Each row was made from one walk, in order. Every step used is in the known rows, and no mark comes twice. Write each row's walk.
Known rows
w-z-k-y-b-f-d: [ 2.86 -0.25 -2.15 -2.01  0.50 -3.60 -0.96 -3.60  0.85  0.17 -5.30 -1.41
  2.87 -0.27 -1.94 -4.13  5.04  2.88 -4.91  0.69 -0.18  1.38 -3.87  3.89
  2.49 -2.48 -3.78]
b-f-d-z: [ 3.96  1.52 -5.44 -4.02 -1.41  0.57 -4.54  0.99  0.70 -4.30 -1.51 -5.21
  2.20  0.15  3.63 -3.47  4.09  3.09 -3.36  2.79 -2.80  2.54  0.29  3.12
 -2.02 -0.42 -4.08]
v-y-b-f-d-z: [ 5.29  0.73 -4.18 -3.06 -0.87 -1.49 -5.00  1.08 -2.19 -3.00 -1.65 -1.13
 -0.67  1.23  2.86 -3.80  3.62  2.67 -4.27  2.20 -1.09  4.38 -2.12  3.78
  0.70  0.31 -4.25]
z-k-y-d: [-0.40  3.09 -4.19  4.78 -0.43  0.14  0.75 -0.65  3.61 -4.42 -1.37 -2.75
  5.54 -3.95 -2.48 -3.05  4.15  2.60 -7.31  0.60  1.42  0.52 -6.12  3.72
  2.57 -1.92 -4.98]
w-z-v-y-d-f-b: [ 5.80 -1.21 -2.23  2.97  0.31  6.84 -2.56  1.22  1.23 -2.73 -3.20 -0.98
  0.63 -2.51  0.34 -1.26 -1.43  1.45 -3.44 -2.04  1.91  1.58 -2.64 -0.40
  4.20  0.13 -7.24]
f-d-z-v: [ 5.24  2.28 -4.84 -1.44 -3.49  2.58 -3.58  3.39  2.38 -4.55 -4.11 -1.84
  3.26 -0.16  2.56 -0.44  2.63  4.00 -2.17  3.31 -5.89  3.99 -0.96  1.87
  0.24  0.84 -4.73]
k-y-b: [ 0.80  2.72 -5.74  1.18 -0.76 -3.48  0.69  0.21  1.55 -1.84 -1.26  0.57
  2.45 -0.54 -3.19 -0.08  4.12  3.92 -4.42 -1.64  2.31  1.83 -7.48  0.00
  1.20 -0.48 -2.47]
w-z-k-y: [ 0.65  0.76 -4.18  2.89  0.32 -1.69  4.54 -1.69  3.59 -4.08 -2.87 -1.75
  4.31 -1.60 -4.31 -3.55  5.02  2.75 -2.96  0.18  1.24  3.48 -3.77  0.73
  1.92 -4.00 -4.64]
w-z-v: [ 3.28  1.50 -4.66 -0.59 -2.52  3.22  1.67 -0.62  4.63 -2.21 -3.63 -0.86
  2.57 -1.24 -2.33 -0.10  1.10  2.07 -0.83 -0.03 -2.62  3.42 -1.33 -1.21
  1.29 -2.01 -5.24]
y-b: [ 1.98  2.72 -5.99  0.08 -1.39 -0.05 -0.80 -1.86  2.30 -1.99 -0.56 -1.37
  1.36  0.23 -2.28  0.55  3.56  5.16 -1.02 -1.06  0.45  0.68 -5.05 -0.42
  0.94 -1.13 -2.87]
w-z: [ 2.15  0.61 -5.56 -0.90 -0.71  2.56  1.63 -0.64  3.75 -3.32 -2.14 -2.77
  2.02 -0.72 -2.58 -2.12  3.42  4.69  0.73 -1.00  0.29  2.35 -1.40 -2.46
  0.53 -3.71 -4.62]
w-z-k-y-d-f-b: [ 3.30 -1.44 -2.78  4.24  1.97  3.38 -0.72 -0.31  2.67 -4.06 -3.11 -4.26
  4.25 -2.76 -1.53 -2.89  1.53  2.47 -2.92 -2.36  3.91 -0.68 -3.76  0.80
  3.05 -1.64 -6.79]
f-d-z-k: [ 4.13  1.57 -4.34  1.16 -1.36  1.61 -2.18 -0.28  1.99 -6.70 -2.81 -5.53
  4.02  0.45  1.43 -3.07  6.01  5.67 -0.54  4.47 -3.81  2.81 -0.67  3.52
  1.01 -2.27 -5.50]
k-y-b-f-d-z: [ 3.66  0.99 -5.18 -3.21 -1.06 -3.72 -4.29  1.98 -0.37 -2.39 -2.47 -1.98
  2.32  0.77  1.90 -3.45  4.46  2.48 -4.94  0.95 -0.55  2.77 -3.41  3.84
 -1.43  1.21 -3.48]
z-v-y-b-f: [ 3.43  2.57 -3.48 -0.59 -1.70 -1.18 -0.20 -4.17  0.20  0.53 -0.64  1.55
 -0.64 -0.54 -1.14 -0.25  0.68 -1.74 -7.62  0.15 -0.08  3.76 -3.26  3.27
  2.20 -0.49 -3.48]
f-b: [ 3.39  2.17 -4.38  2.08  0.12  1.86  1.29 -2.66  2.78 -5.37 -0.09 -4.54
  3.75 -0.73 -0.01  1.37  4.22  4.63 -1.46 -1.57  2.02  0.74 -2.01 -0.81
  0.55 -1.24 -3.31]
y-b-f-d-z: [ 4.36  0.95 -5.31 -4.21 -1.45 -1.08 -5.60  0.45 -0.03 -2.80 -1.85 -3.39
  1.40  1.40  2.66 -2.90  3.82  3.56 -2.22  1.54 -1.90  2.06 -1.67  3.66
 -1.39  0.53 -3.80]
v-j: [ 2.32  1.98 -4.46  0.01 -0.34  3.27  1.81 -0.53  1.14 -4.22  2.10 -3.20
  3.25  0.34  0.39 -1.81  7.20  3.79 -1.94  1.02 -0.62  4.39 -0.28 -0.20
  1.56 -4.43 -3.87]
v-y-b-f: [ 2.36  2.09 -4.29 -0.72 -0.27 -1.49 -0.09 -4.11 -0.71 -0.22  0.75  0.22
 -1.01 -0.37 -1.02 -1.70  2.34 -0.02 -6.51 -0.14  2.15  3.03 -3.51  2.48
  1.69 -1.44 -2.99]

Which walk is each row?
[ 3.50  1.86 -3.94  2.34 -1.27  7.00 -4.30  3.16  0.74 -2.05 -2.34 -0.02
  0.11 -4.07  0.86 -1.68 -1.87  1.29 -7.41  1.16 -0.75  1.91 -3.16  0.89
  4.27 -0.03 -6.39]
z-v-y-d-f
[ 1.28  1.47 -5.67  0.27 -0.85 -4.97 -0.08 -3.60  1.76 -2.43  0.01 -2.21
  2.93  0.65 -1.65 -3.28  3.57 -1.45 -5.16 -0.28  1.24  2.65 -3.68  5.14
 -1.14 -0.54 -3.57]
d-z-k-y-b-f
[ 1.01  1.96 -5.90  3.36 -1.14 -2.30  2.29  0.55  2.72 -6.63 -0.78 -2.86
  4.95 -0.82 -1.20 -3.46  5.26  1.85 -3.72  1.89  0.35  4.40 -3.38  2.95
 -0.06 -1.58 -4.49]
d-z-k-y
[ 0.89  0.49 -4.26 -0.07  0.15 -4.32  2.04 -5.52  2.58 -0.08 -1.98 -1.34
  2.54 -0.33 -4.59 -3.29  3.47 -0.82 -4.48 -1.62  2.32  1.75 -4.14  3.36
  0.86 -2.62 -3.77]
w-z-k-y-b-f
[ 2.27  1.95 -2.32 -0.90  0.22 -3.97 -1.56 -4.14  0.56 -0.30 -4.15 -2.13
  3.64 -0.70 -0.94 -2.82  5.06  2.92 -7.31  1.91 -0.83  0.84 -4.32  4.84
  2.34 -1.81 -2.84]
z-k-y-b-f-d
[ 3.30  2.16 -3.37 -3.93 -0.58 -1.02 -4.02 -2.98  0.40 -0.13 -3.21 -2.86
  1.88 -0.07  0.70 -1.38  4.08  4.30 -5.19  1.16 -1.65 -0.11 -2.84  2.83
  0.91 -1.21 -2.44]
y-b-f-d
[ 2.59  1.05 -4.12  3.07  1.24  3.17 -2.66  1.96  1.59 -3.77 -1.35 -3.54
  3.82 -3.39  0.52 -0.80  1.21  2.80 -5.58 -2.37  4.15 -1.15 -4.73  0.08
  1.79  0.32 -5.29]
k-y-d-f-b
[ 6.37  1.36 -3.21 -0.17 -2.32 -0.10 -3.76  2.36 -1.23 -2.81 -3.82  2.72
 -1.05  1.06  1.35 -0.84  2.23  3.93 -3.51  1.90 -2.59  5.59 -4.44  2.19
  3.59  1.52 -4.67]
f-d-z-v-y-b
[ 3.36  2.51 -3.36  0.28 -1.83  3.82  2.27 -0.50  2.26 -3.21  0.28 -1.42
  3.84  0.02  0.14  0.13  5.18  1.59 -3.02  1.32 -3.33  5.63 -0.32  0.47
  2.40 -3.27 -4.09]
z-v-j
[ 3.64  2.82 -6.57  0.04 -3.91  2.44 -1.00  2.01  3.78 -5.09 -1.42 -2.08
  2.94 -0.14  0.75  0.23  1.45  1.18 -1.65  1.39 -3.77  4.47 -0.89  1.19
 -1.18  0.54 -4.83]
d-z-v
[ 4.99  0.55 -3.00  0.23 -0.41 -1.31 -2.76 -2.85 -1.21 -3.96 -2.03 -2.39
  0.47  1.45  1.23 -4.22  4.56  2.19 -3.70  4.02 -1.75  4.21 -1.72  5.98
  2.60 -1.42 -5.22]
v-y-b-f-d-z-k
[ 1.63  2.77 -4.30  3.26 -0.26  3.58 -1.42  1.10  0.51 -4.33  0.64 -0.63
  0.82 -3.30 -0.02 -2.64  2.30  3.55 -6.78  0.90  1.61  2.42 -4.67  1.96
  3.79 -1.59 -5.35]
v-y-d
[ 0.84  2.13 -7.09  1.69 -1.78  0.02 -2.52  5.29  2.08 -6.20  0.16 -2.49
  3.71 -1.96  0.63 -3.82  3.21  2.22 -4.31 -0.31  1.15  2.56 -5.01  2.49
 -1.23  1.02 -5.26]
k-y-d-z
[ 5.11  1.98 -1.50 -2.70 -1.28 -0.80 -3.40 -2.22 -1.13  0.78 -4.25  1.30
  0.06 -0.78  1.03 -0.88  2.17  2.12 -8.04  2.26 -2.67  3.48 -3.02  3.67
  3.51 -0.17 -3.36]
z-v-y-b-f-d
[ 4.41  1.69 -4.39 -2.59 -2.89 -3.11 -4.14  1.95  1.05 -1.18 -4.24  0.38
  2.75  0.36  1.16 -1.31  2.23  0.16 -6.05  1.19 -3.31  3.85 -3.60  4.21
 -0.57  2.49 -3.69]
k-y-b-f-d-z-v
[ 3.11  1.29 -4.48  1.56 -0.71 -4.03 -1.74  0.77  0.44 -3.84 -3.63 -1.05
  3.23  1.00 -1.04 -2.73  5.84  4.86 -2.88  1.76 -0.55  2.91 -6.06  3.46
  1.79 -0.19 -3.76]
f-d-z-k-y-b
[ 3.14  2.73 -5.99  1.01 -3.69  3.83 -3.19  3.20  4.03 -5.21 -1.16 -2.23
  3.66 -1.46  0.90 -0.66  0.64  1.00 -2.96  0.83 -3.12  2.59 -2.40  2.93
 -0.45  1.58 -6.02]
y-d-z-v
[ 5.80  1.86 -3.16 -1.56 -2.18  1.07 -2.73  1.43 -0.91 -3.21 -2.52  0.36
  0.08 -0.88  3.51 -2.41  1.58  0.06 -7.09  3.76 -3.32  6.94 -0.26  3.89
  1.62  0.29 -4.98]
b-f-d-z-v-y
[ 6.06  0.45 -2.91 -3.69 -2.20  0.63 -3.57  0.19 -0.30 -1.71 -1.02 -1.41
  2.74  2.33  2.81 -1.94  4.89  0.35 -2.82  2.05 -4.41  5.64 -0.01  4.27
  1.00 -0.44 -4.40]
y-b-f-d-z-v-j
[ 2.84  2.54 -3.73 -3.59 -0.39  0.95 -3.09 -2.35  1.06 -1.67 -2.87 -4.53
  3.12 -1.76  2.00 -2.17  4.31  4.08 -6.18  2.54 -2.21  0.74 -0.54  2.43
  0.41 -2.36 -2.79]
b-f-d
[ 0.03  3.04 -4.71  4.19 -0.28 -1.95  3.93 -1.90  3.18 -4.58 -1.57 -2.21
  5.30 -2.03 -2.83 -1.80  5.42  2.80 -5.52  1.63  0.69  3.04 -4.20  2.15
  1.66 -3.17 -3.73]
z-k-y
[ 0.34  1.66 -4.82  4.01  0.22  3.48 -2.29  1.53  2.50 -3.22 -2.09 -3.34
  3.85 -4.21 -1.08 -3.50  1.31  2.31 -6.69  0.50  0.96 -0.48 -4.38  2.13
  2.58 -1.60 -5.92]
z-k-y-d-f
[ 4.09  0.71 -4.16 -1.01 -0.97 -1.17 -3.44 -3.39  1.19 -3.84 -2.42 -4.80
  2.94  1.55  0.74 -3.34  4.76  2.98 -1.99  3.13 -2.64  1.91 -1.32  5.70
  0.56 -1.29 -4.73]
y-b-f-d-z-k
[ 0.50  2.37 -4.46  3.43 -0.60 -3.86  2.09 -2.68  2.47 -2.63 -1.95 -0.43
  3.52 -0.22 -4.22 -0.91  5.15  3.39 -4.01 -0.50  1.72  1.82 -6.91  2.20
  2.49 -1.70 -3.11]
z-k-y-b
[ 2.21  2.64 -6.16  1.88 -3.45  1.03 -2.00  4.61  3.65 -4.61 -1.66 -0.66
  4.44 -2.17  0.23 -1.57  1.03  0.14 -5.53  0.31 -1.91  3.68 -4.43  3.26
 -0.32  2.17 -5.59]
k-y-d-z-v
[ 4.55  1.59 -4.75 -0.52 -2.62  3.58  0.31  1.85  1.92 -5.15  0.89 -1.95
  3.69  1.26  1.63 -1.07  5.11  0.67 -1.10  1.71 -3.63  7.16  0.66  1.55
  0.26 -1.87 -5.07]
d-z-v-j
[ 4.15  1.60 -2.32 -2.54 -0.03 -1.11 -3.32 -2.47 -1.88 -0.05 -2.69 -0.23
 -0.50 -0.43  1.25 -2.43  3.73  3.76 -6.93  2.10 -0.52  2.45 -3.21  2.83
  3.16 -1.26 -3.01]
v-y-b-f-d
